Known rows, with every step that occurs:
seseg-tesuk-kazif-buni-fizu: [  1  -2 -19   6  21 -18 -17  11 -31  38  -1  16  -3  11  -8   4 -80   0
   3  -7 -14  -4  14  -4  -7 -17   2 -14  -4  -9   2   6  43  25  13  10
 -15  11   4 -53  12   2  17   2 -31 -22  18   2   8   9   2  31 -27  -6
  35  33  -1  11 -16 -15  -2  28   0]
kazif-seseg-tesuk-buni: [ -8   5  -4  -5  35  -5   0  -8  29  40  10 -14 -10 -12 -16  -7 -15  80
  20  11  -1  -5 -13  -1   0 -15  -3  26   8   1   4  -5   2 -22  -7 -26
   5 -43  18 -38   0   1  10  10   4  13 -22   9   7 -23   6  -3 -16 -12
   2 -17  15   1 -23   8  11   1   7]
buni-seseg: [  5   4   4  -1 -19   2  -4  21  35 -34  -4  -4 -12 -12  -6  -2  21  -5
  -7  -2   2  -2   1 -10   5   1   9   6  -9  -7  -3  -9 -11   8 -11  -5
  -6   3 -30  36 -13   2 -20 -19  -4   7  -3 -11 -28 -14  -8 -12 -13  -2
   4  -3 -12  -7   5   5 -10  -3   4]
notan-fizu-sise: [ -9  -1   8  -1 -11  11  -8   4 -16 -55  14 -14  18 -12  -9  -6  30 -27
 -17 -13  25   6  -1   3  27 -29   9 -19 -22   3  -2  19  -1   1   8  22
 -22 -27 -18  41 -16  20   2 -21  20 -10  -8 -20 -27  34  -8 -16 -24  29
 -27  49 -21   7  43  -4   0 -10  24]
kuzo-kazif-buni-tesuk: [  1   9 -11   0 -14  -5 -19  -6  10 -12   7   9  -5 -42  15 -12 -20  43
   7 -15  -1 -11   9   7 -11  10  -2 -64 -28  -5   0  -2  19   5   9   3
  -7  72 -15  -4 -11 -41  26   4  12  24  26 -10  31 -41  -3 -13  13  -3
   1 -26  -2 -12  29  -6  -5   3  -4]
seseg-tesuk-buni-fizu: [ -6  14  17   6  27   7  -8  19 -19  21   9  15 -16 -31 -11   2 -19   5
   9  11 -11   2 -10 -11   5 -36   4  22  -4 -11  -1   5  30   4   2  13
 -11   5   2 -39  10   6  17  23 -33 -12  12   7 -37   9   1  14 -26 -12
  23   6  -1 -12 -10   2  14 -14  -5]
notan-fizu-buni-tesuk-seseg-kazif-kuzo: [-18  15  -9   6 -14  -9 -14 -27 -84  17  15 -12  36  75  44  18  -6 -48
   3  12   8   3  11   4   3   2 -21  24  -3   3  11   5   0 -13  10   2
  23 -31  34  43  -4  -4  -9  14  13 -41  -4  11  13  44  35 -27  33  -4
 -20 -21   4  -2 -98   5  18 -33  -6]
tesuk-kazif: [ 12  -8 -10   2   0   0   8 -10  12   0 -25   4   1 -18  -3  -1 -10  34
  -7   1  -5   6 -11  10  12  26   8 -10  20  13  11  -1  19  10  13   6
 -12  11  -1  21  28  13  -1 -13   0 -16  15 -12 -14  13  -8 -10  -2  -3
  -4  25   8  18  40  -3 -28   8  11]
buni-fizu: [  1  -3  24   0   1  11   1  20 -13 -26 -12  15 -13 -23  -4   3   5 -33
 -13   3  -6  13  -2  -7   5 -19  16   1   0  -8  -9   5   2  22   2  20
 -16  12 -23  10   4  12  -4  -8 -30  -5  21 -10 -10  10  -4   8 -31   0
  -3  20  -3  -3  65  -8 -11  34  -5]
fizu-buni: [ -2   0   5  -9  -7  18   2 -15  -4   1 -16  -2   1 -50 -16   2  29  26
  11   0   4  -5 -18  19  15   7   0   0  15   7  -9  20  -2  -3   5   2
   2   7  -5  11  21 -15 -15 -14   2   9   4 -15 -82 -13   3   2  20  17
 -50  26  -8  17  79   2 -22  15  32]
tesuk-seseg-kazif-buni-fizu: [ -10    1    2   -6   -1   -1  -13    2  -25   49    6   10   -4   21
    2    5  -39 -112    2   12  -12   -9   42   -1  -23    7    1  -12
   -2  -20    6    6   -8   35    8   43   -6   -8   -6  -19   12   -5
   -1    5  -29  -39  -11   -5   14    4    3   -1   -9  -15   28  -29
  -11   -1   -1  -16   20    7  -10]
seseg-tesuk-buni-fizu-notan: [  8  11  14   2   9  -2  -8  31 -20  -1  13  27 -23 -35 -24   4 -12 -26
  -1   1 -22 -10 -18 -23 -17 -43   2  23  19  11   3   3  18  -4   5   7
 -10 -26  12 -38 -11   5  22  29 -34 -13   7   9 -51  24  -4  13   5   1
  16  20   1 -10 -39  -3  39  -4 -25]
fizu-buni-seseg: [  3   9  -1  -6 -22   8  -4   8  27   3 -15 -10  -2  -3  -5   4  29 -29
  -2  -4   7 -11 -14   5  11   8  -2  11  10  -7 -10   6  -5  -2  -9 -20
   6   2 -22  20   0 -18 -30 -19   5  13   3  -8 -81 -23   1   6  24  17
 -24   2 -21  -5 -22  12  -4  11  28]
tesuk-seseg: [  0  -1   8  -2  19  14   0 -21 -27 -11  -5   3   0 -45   2  -4  12   2
   5  10   1  -5  -7   4  -8   6   5  26  22   3  10   6  -5  17  -8   1
 -10 -19 -13  17  17  -4 -13   3 -16 -20 -10 -25  11   8  -1 -32 -16 -11
   0 -11  -2  15  35   5  -7 -17  12]
kuzo-kazif-seseg-tesuk-buni-fizu: [  4  11   3   2  27 -10  11   0   5  57   3  14 -19  37   1  -5 -31  -6
  15   9  -6  15   8 -10 -37 -20 -11 -23  -1  -3  -7 -17  30 -13 -23 -14
  -1  10   9 -43  -7   6  16   9  -6   1  13   7  34 -34  -3  18 -38   3
  25  -6  22 -33 -78   3  32   3 -38]
buni-tesuk-kazif-kuzo: [  8  -4 -15  17  -7 -20  -1  -6 -35 -27 -17   3  16  10  38   5 -37  46
  14  -7  -9  11 -12  -5  14   9  -3  21   2   8  22  -5  15  -8  19  -8
   8  42   8   6   8   6  13   8  -5   0  27  10  25  40  26 -11   5 -20
   8   3  23   4   5  14 -22 -10  -7]
notan-fizu-buni-seseg-tesuk: [  -3   19  -16    0   -3   -5  -21   11  -23    6   19  -31   20   41
   -3    9   -5   -1   -7   -2   19  -10    0    2    8  -21   -9   13
  -11  -10  -12    6    9   -8  -12  -22   -3  -36   15   36  -15   -4
  -13  -18   17   -5    3    6  -44    2    3   -1    1   17  -15   41
  -24   -1 -101    4   13   -7   16]
kuzo-kazif-tesuk: [ 13 -13   2   8  -6  -3  19 -27 -21 -13  -2  19  -7 -14   4  -9  26  75
  -9   6  12  14  -7   1  -2  37  -2 -31  11  11  -7 -15   1  -1 -19 -16
  -6  18   4  13  -9  -9  11 -27  24  30  14  -2  13 -35 -14 -15 -27   2
  -3   9   5  -8  70 -16 -22  -5 -25]
buni-kazif: [  3 -13  -1  -1 -11   8  14  10  32 -44  -1   1   4 -41  -6   7  11  23
 -10   1  -3  -2   8   4  -2  15  11  10 -21   8  -6   1 -14   9  17  14
   7  45  -8  12   5  13 -17  23  -6  23  -9   5  17   1 -15  -7   7  -5
   7  13  -8  20  81   0 -19 -42  19]
kuzo-kazif-buni-fizu-notan: [ 13  -5  11  -8 -19  -2 -13   3  -3 -15  -3  34 -11 -14 -11  -4  -8 -62
  -4 -26 -14  -6  11 -18 -36  -5   4 -60   9  13  -5   4  15  15   4  26
 -12  21  -5 -26 -18 -26  22 -13  -5   5  21 -16   7 -17 -18  34  19  13
  -3  -3  -4 -14  41 -14  28  53 -46]
buni-tesuk: [ -4   4   3   7  -3   9 -12   6  -3 -53   5  12  -7 -49   9  -5   5  41
  -1  -9   0   2 -18   6  10  -5   8  -2 -17   3  -1   0  -9   6  -2  -3
  -9  31 -14  33  -2 -12   7  12  -6   9   9   0   4 -13   5 -30   6  -6
   1   6   2   3  40   1 -21 -11  10]
tesuk-buni-fizu-notan: [  7   4  27   0  -8  13  -5  16  -9 -20   1  23 -28 -31 -23  -3  24 -86
  -3  -8 -19  -3 -14 -20 -10 -28  11  13  16  14   7  11  -4   0   8  15
  -7 -30  -5 -39  -4   1  12  19 -31 -13  -3 -10 -34  14 -11  25  27   1
 -11   3  -1 -12   3   4  30  15 -31]

Rows:
[  5 -18 -18  -4  10  -7  15 -22  25  18 -22  -9   5  38  -3  -4 -15  13
   1  -4   1  10   1  17  -5  24  -2  -8  20  16  10 -14 -14  -4  -2  -9
  -1 -23   8   7  25   4  -3 -27  21  -7  -9  -4  53  -6   4  -5 -11   1
  -2   1  25  20  17   2 -17  42   3]	tesuk-kazif-seseg
[  1 -18   1  -1  -7 -10  20   1  16 -41  -6  -2  17  -8  15  10  -5  28
   2   2  -7  -3   6 -11  10  11   3  35  -8   7   5   5 -19 -12  28   4
  18  33  -4   1 -10  26 -19  26  -6  35  -4  14  26  43   3   8 -10 -13
   4  -3   7  18  49  15 -24 -36  18]	buni-kazif-kuzo
[ -13   18  -13    3  -16   13  -16  -31  -68    8   19  -14   24   59
   27   11    8  -44  -12   13   15   -2   13   21   -7    7  -16   -1
   -9   -5    0    4    9    4    4    5    5  -25   31   63    9  -18
  -11   13   19  -48   -7    3   11    3   14  -39   50    7  -23    0
   -8    3 -103   -4   20  -36    3]	notan-fizu-buni-tesuk-seseg-kazif
[ -8  -6 -25 -11  19  -4  14  -8  33  36   3 -18   8  35  -7  11 -19  48
   6   2   6 -13  -9  20 -16   7 -11  17  -6  15 -16   1   1  -9  -8 -29
  30  -9  21 -31   6  -8 -22  24  22  32 -18  29 -22 -21  -2  13   5  12
  -5  14   6  24 -17   4   4  -4  32]	fizu-buni-kazif-seseg-tesuk
[-10   1   5  -8  -5  20 -10 -18 -37 -14   2 -25  20 -20  -5   5  26  -3
  -7  -7  17   5   0  19  35 -10  -2  -3   0   0  -2  24  -3  -9  15   9
  -4 -25   3  42   8 -12 -13 -23  10  -8   0 -16 -17  14  -2   0  25  23
 -54  42 -17  15  43  -2  -5   9  25]	notan-fizu-buni
[  4  -2   5  13  -3  -3   9  13  16   9  12  -9 -10  -2  -9  -9  37  -5
  -2  10  12 -11  -1 -12  23   7  -3  37   9 -27   3 -13 -18 -11 -16 -25
   8 -22  -5 -11 -22 -21  11  -1  -1  19 -25   6   4  -3  -3  10   3 -20
  20 -35 -11 -16 -31  -2   5 -14  -8]	kazif-tesuk-buni-seseg
[-14  -6 -25 -10  14  -3   2  -1   3  19  21 -40  24  74  -6  13 -11  20
 -11  -4  17  -4  12  22  -1  -9 -12  16 -18   9 -13   4  -6 -14  -1 -21
  22 -43  33  -8  -2   9 -12  15  19  17 -25  23  53  -5   2  15  10  20
 -17  34   1  31 -65   0  12 -14  11]	notan-fizu-buni-kazif-seseg-tesuk
[  8  -6 -22   5   4  -8   8  -5  19  -3 -13  -3   1  45  24  -4 -29  33
   5 -16  -1  12  -3   9  -3  11  -1  -9   0   7   7 -22  -8   0  -7 -23
   1   6   6   5  16  -9  13   3  15  -8   6  10  64 -28  11  -9   9  -6
  15  -6  26  11 -43   3 -14  21 -12]	buni-tesuk-kazif-seseg
[ 10  -8  -7  10  11   7  14 -38 -52   6   1  17  -3  -2  14  -7  34  36
  -5  12   8   8  -6   3 -24  36  -9  -6  20   5   5 -17  11   6 -33 -18
  -4  -5  11   5   4 -23  11 -16  11   5   0 -13  43 -30  -8 -31 -26  -6
  19 -17   5  -2  17 -10  -5 -15 -30]	kuzo-kazif-tesuk-seseg
[  7 -12   0 -12   2  -2  14 -25  46   9 -11   0   1  13   6 -11  16  55
   2  -5   3  15   0   5 -25  22  -2 -37   5  14  -5 -13   1 -10 -20 -20
  -1  12  -6   6  -3   2  -3 -27  45  18   9  -8  44 -47 -10  -5 -13  12
 -14 -20  22 -13  23   4  -8  26 -19]	kuzo-kazif-seseg
[ 15 -15  -5   6   3 -20  11 -12 -18  -5 -22   2  22   0  18   3 -28  48
   9   2  -6   9 -13  -5  13  15  -1  14  26  12  22   1   7 -11  26   1
   2   3  14  -4  18  24  -3  -9   0 -11  19  -3  -1  47  16   4  -6 -16
  -2   3  19  12  55  11 -28  10  12]	tesuk-kazif-kuzo
[ -2  -7  21  14 -11   1  17  -2 -22  48  14  12 -17  25  -9   2  12 -45
  -3  26   3  12  13 -10   7  11  -1   3   3 -22  -3  -7 -12   6  -4  27
   2 -11  20 -35 -11   7  18  11  -7 -13 -14  20 -22   2   1  18 -11 -18
  21  -7  -1 -23  -9 -19  17  -6 -27]	seseg-kazif-tesuk-buni-fizu
[ -8  -5  15  -6   6   8 -17  22  -7   1  -8   9  -8 -44 -14  -3 -17 -67
  -2  -9 -10   3  19   1  11 -24  14 -14 -13 -18   1  20  -4  23  10  32
 -10  11 -26 -20  -4 -21   6  -6 -26   5   9 -16  25   2  -1  30   0  -6
   6  -5 -18   2  70 -11  -5  37  -1]	kazif-buni-fizu
[-14  10   5   1  31  -8   4  26   8  30  10   7 -10  18 -15  -6  -4 -50
  17  -3   1  -8 -10 -11  -6 -47  -1  20 -10  -7  -1   2  18  -4 -11  -4
  -3 -44  -2 -67 -13  16  14  12  -7  -8 -20  11 -31   8  -4  29 -45  15
  11   2   2 -18 -71   9  42   8  -5]	kazif-seseg-tesuk-buni-fizu-sise
[  9  -6  24  -3 -17   6  -4  26 -20 -47  -6  27 -16 -19 -10   6  19 -78
 -19 -13 -15   2 -13 -15 -14 -32  13   3  20  20  -8   7  -8  12  -1  18
 -16 -23  -5   3  -6   6   1  -5 -23 -10   9  -9 -31  11 -16  14   7   8
  -5  23  -2   0  48 -11  13  42 -33]	buni-fizu-notan
[ -9 -15 -19 -13  -1  12   8  -9  17   4   3 -36  26  61  -1   9  19 -35
 -16 -10  20  -6  14  28   9   2 -10   7 -16   1  -8  15 -31 -13  11  -4
  22 -27   7  15   4   3 -21   9  33  17 -26   8  62  -2  -1  27  43  24
 -30  18  -9  32 -22   4   5   3  12]	notan-fizu-buni-kazif-seseg
[ 11   1 -16  15  -9  -1  -5  -2 -10 -35 -14  11  -3  -8  18  -5 -27  62
  -1 -11  -6   7 -12  12   5  15   2 -12   1   7  11 -10  15   7   7  -4
  -8  32   0  20  22  -5  13  11  -2  -7  21   2  21  -2   1 -19   7 -12
   9  18  13   8  -5   0 -21 -16   5]	buni-tesuk-kazif
[ -3   2  28   2   8  19   0  13   2   5 -10  12 -14 -40 -14  -4  12 -57
   8   7  -8  11  -3 -11  14 -25  11   9   1 -23   1   9  11   4   7  26
 -11   4 -22 -18   8   0   4  13 -38 -10   2 -12  -8  17   1  17  -7  -9
   1   5  -8 -12  24   7   6 -12  -3]	tesuk-buni-fizu
[-13  10  -5   2 -10  17 -18 -10 -38 -34   6 -18  17  -7  11   2  18  -9
 -11 -15  15   2 -12  22  29 -20  -4  -7 -25  -2  -6  16   3  -5   7  -4
  -3  -3   2  56   0 -22   1   2   1  -3  11  -2   9  -4  15  -6  35  15
 -43  25 -15   8 -11   0  -5  -4   8]	notan-fizu-buni-tesuk
[ -3   3  -7  -7 -11  -9 -20  20  35  -6   1 -15   3 -32  -7  -8  -4 -29
   6 -15   0 -20  16  -5  15   7   9 -11 -16 -20   3   0 -21  10   1  -2
  -1  14 -31  -8 -18 -17  -4 -19 -11  18 -14  -8   2 -13  -3  11  21  -5
  11 -28 -19   3   4  -1  -4  20  14]	kazif-buni-seseg
[  0  -9   4   2  -5  18  12   4  48 -15  -3  -7  -6 -41 -14  -5  19   5
   5   7  -3 -16  -4   3   4   6   4  19 -14  -7   2   5  -3  -7  25  13
   6  42 -10 -21  15   6  -7  44 -10  17 -11   2  14   8  -8   9  27  -8
   8 -14  -7   8  22   9  -1 -69  20]	tesuk-buni-kazif
[  9   9   3  -2 -38 -13   4  16  46  -3   3   0  -4  37   8   6   1   8
 -14  14   5   0  18  -9  -5  36   3 -20 -11  -2 -14 -19 -17   8 -12   9
   1  26   0  32 -16  22 -25 -26  10  -6 -10  10 -60 -18  -4 -27   3  -3
  14 -20  -5 -23 -35  -5  -6  -2   0]	buni-seseg-kazif
[  6  11   6   3 -10   4  -2  22  41  -8   0 -13  -4 -27 -14  -7  25 -40
   9   5   1  -9  -5 -14  17   1   5  11  -3 -17   4  -6  -6  -4  -1  -6
   1  -6 -20   1  -7  -7  -5  10  -9   8  -9  -5 -23   3  -2  -1  13  -9
   6 -37 -11 -22 -36  15   5 -25  15]	tesuk-buni-seseg
[ -6  -2  -9  -9  31 -11   5  -3  13  15   8  -3  -3   6  -4  -3 -22  84
   5   1  -1   5  -8   5  -3  -4   2   9   3  18  -4  -9  -4  -6 -23 -28
   3 -39  10  -3  -7  14  -5 -12  10  10 -10  16   7 -28  -1 -19 -39  -1
   6   9  13  13  -9  -2  -8  24   2]	kazif-seseg-tesuk
[  5   8 -10  -1  27  -7   4 -20  33  57   5  -3  -9   7  -6 -15 -12  99
  20   9   1   3  -7  -1 -27  13 -12 -23   4   6  -2 -19  15 -24 -16 -28
   6   7  23 -33  -7  -1  16   7  22  20   4  11  14 -33   3  -7 -17   2
   8 -23  24 -22 -58  10  17  -3 -10]	kuzo-kazif-seseg-tesuk-buni
[  6   4   7   1 -35 -34   9  17  29   5   4   0  10  52  22  10 -12 -11
  -1  16  -3   4  21 -27   4  30  -3   8   0   5  -2 -14 -27 -12   0   0
  13  20   8  24 -33  39 -26 -24   9   4  -8  22 -47  28  14 -17   7 -14
   7 -32   9 -19 -27   6  -8  -3  -2]	buni-seseg-kazif-kuzo
